Each row comes from the steps of one path. Every step used is in the known rows, and no mark comes twice. Write the path behind each row, first mark first.
In the rows, 128 means zero.
Known rows
vamokiv/feso/befud/vifon: [130 130 121  80 127 133 171 112 142  41  84 178 160 118 137 100 127 109
 157 156  97 139 121  99]
befud/zemi/vamokiv: [ 80 115 104 154 103 134 163 123 134 125 129  98 130 133 127  84 136 123
 141 168 137 126 124 123]
lufu/vifon/befud/zemi: [ 91 104  73 109 114 137 140 131 139 127 139  79 158 150 142  93 170 144
 107 159 146 133  92 136]
befud/vifon/lufu/zeruzez: [105 138  88 136 128 153 171  80 113  58 133 160 129  70 166 132 183 122
 172 142  74 101  78 101]
lufu/vifon/befud/feso: [100 106  55  87 124 129 136  94 181 131 149 130 136 125 139 152 154 132
  97 137 170 144 113 112]
vamokiv/vifon/befud: [101 129  81  82  71 148 127 141 132 131 125 143 123 120 152 157 121  94
 116 113 118 135 118  98]
zemi/befud/feso/vamokiv/vifon/lufu: [145 100  38  81 130 128 108 110 184 128  89 102  78  86 116 161 177 116
 108 138 155 130 180  68]
vifon/vamokiv/feso: [142 137  80 119  94 130 181 108 122  61 129 149 120 125 155 122 152  76
 136  86 100 107 123 103]
zemi/befud/vifon/vamokiv/feso: [130 132 116  88 122 112 166 146 133  40  80 141 153 105 106 191 169  72
 144  95 132 103 158  52]
lufu/vifon/befud: [107 116  65 108 119 139 149 120 139 107 140 110 155 122 136 134 180 149
 114 119 129 133  97 145]
befud/zemi: [100 109 113 125 106 141 185 136 115 107 159 110 136 137 157  75 148  98
 154 166 117 109  98 121]
befud/feso/vamokiv/vifon/lufu/zeruzez: [131 126  34 100 117 149 121  65 171 114 134 121  54  80 172 126 169 140
 138 165  81 135 125  88]
befud/vifon/lufu: [127 131  89 109 127 145 164  99 126  75 104 181 135  78 150 135 162  94
 152 123 115 113 101  85]
vifon/befud/feso: [101 114  78  85  98 129 148 100 144 144 149 157 116 124 161 145 101  91
 107 130 187 130 131  95]
befud/feso/vamokiv: [141 110  83  87 128 124 166 118 159 108 146 118  80 111 154 109 135 118
 139 167 134 138 148 111]
feso/befud/zemi/vamokiv/vifon/lufu: [ 95 119  54 142 106 153  90 100 173 154  73 124 138 114 135  43 135 148
 101 169 123 153 106  95]
zemi/befud/feso: [ 98  94  98 105 135 118 175 120 157 115 155 124 126 106 109 167 160  85
 139 137 182 101 157  87]
zemi/vamokiv/feso/befud/vifon: [109 136 110 106 126 129 150 108 162  58  61 164 154 112 103 104 114 135
 147 153 116 156 144 101]
vamokiv/vifon: [110 129  97  99  89 150 163 132 145  96 148 149 119 105 146 153 153  83
 151 135  77 120 112  95]
zemi/befud/vifon/lufu/zeruzez: [ 94 124  96 140 139 139 168 105 111  63 113 124 146  64 123 163 215 128
 171 133 110  87 112  91]
zemi/befud: [104 103 111 127 128 131 185 144 118  94 146  99 150 107 108 147 184 101
 155 118 142  93 138 121]

Which path is each row?
[142 118  83  63 109 136 135 123 189 111 131 126  69 108 148 143 132 103
 134 174 104 151 154  77] : befud/feso/vamokiv/vifon
[ 81 143  45 168  88 162 123  62 145 112 120 130 103  68 137 141 179 143
 145 125  73 130 104 110] : zemi/vamokiv/vifon/lufu/zeruzez
[131  99  87  65 123 121 126 147 185 120 112  93  82 103 104 177 162 111
 127 163 145 134 183  69] : zemi/befud/feso/vamokiv/vifon
[145 135  82 117 111 133 159 104 129  72 114 156 148 129 159  60 137 108
 128 112 100 119 106 108] : vifon/vamokiv/feso/befud
[104 124  76 136  98 126 177  92 137  73 106 134 120 120 107 132 141 113
 150 111 124 137 153 140] : zemi/vamokiv/feso
[ 74 128  63  88  69 131  94 103 188 172 105 155  96 113 125 186  81 105
  90 133 183 165 156  67] : zemi/vamokiv/vifon/befud/feso
[137 109  51  71 139 122 120 111 182 126 123  85  98 123 137 129 158 168
  96 160 158 162 137 123] : lufu/vifon/befud/feso/vamokiv
[ 83 119  68 123  73 122 139 115 124 130  86 102 127 159 123  99  97 124
 105 128 179 147 153 131] : vifon/befud/zemi/vamokiv/feso
[ 91 112  98 105  84 139 151 141 107 142 141 108 141 152 167  83 115 107
 120 148 158 118 104 123] : vifon/befud/zemi
[155 114  34  78 118 139 111  89 187 124 105 144  64  92 154 132 144 111
 111 151 122 146 149  75] : befud/feso/vamokiv/vifon/lufu
[147 128  62 120 136 136 148  96 166  53 112 127 167 128 136  76 197 147
 115 121  82 136  93 121] : lufu/vifon/vamokiv/feso/befud
[133 129  91 108 147 146 144  99 142  80  88 184 161  84 154  73 150 125
 138 151 110 122  90  91] : feso/befud/vifon/lufu
[123 119  83  64  80 139 106 173 141 149  99  75  93 151 160  94 114 131
 106 170 122 149 135 102] : feso/vamokiv/vifon/befud/zemi
[ 87 109  48 121 100 124 128 109 159 115  79  74 142 157 104 107 154 161
  98 141 163 161 134 146] : lufu/vifon/befud/zemi/vamokiv/feso
[136 116  67  68 114 122 131 125 151 143 127 113  83 126 159 117 104 129
 107 149 178 144 149 109] : vifon/befud/feso/vamokiv
[135 147 129 100 131 139 146 140 141  73 109 176 168 101 161  94 132 111
 136 152  94 122  89  54] : feso/befud/vifon/vamokiv
[ 89 134  91 126  85 148 139 120 168 112 115 137 116 100 115 162 139 109
 141 133 101 145 136 100] : zemi/vamokiv/vifon
[142 127  59 118 125 132 168 101 155  47 124 122 143 119 133 132 206 118
 126  98  85 121 109 113] : lufu/vifon/vamokiv/feso
[110 138  92 131 143 156 151  71 124  72 119 159 155  74 169  72 173 153
 166 167  73 113  66 104] : feso/befud/vifon/lufu/zeruzez
[118 113  89 112 145 132 160 131 126  74  90 145 153  73 106 166 193 102
 144 113 153  96 135  79] : zemi/befud/vifon/lufu
[147 126  92  80 105 144 145 155 149  94 123 105  86 108 147 125 154 121
 143 153  66 141 136 108] : feso/vamokiv/vifon
[ 90 121  53 142  85 151 107 102 162 141  89 120 114 108 129 104 145 114
 111 151 125 140 121  90] : befud/zemi/vamokiv/vifon/lufu
[116 131 136  93 139 143 164 131 140  71 110 171 169 100 146  89 132 120
 155 173  96 128  98  92] : feso/befud/vifon
[130 145 128 102 114 134 165 147 128  65 120 173 141  94 160 151 141  76
 147 122 100 109 106  52] : befud/vifon/vamokiv
[124 126  53 116  98 157 143  98 146 101 121 165 117  91 152 137 167  89
 132 111  89 116 103 100] : vamokiv/vifon/lufu
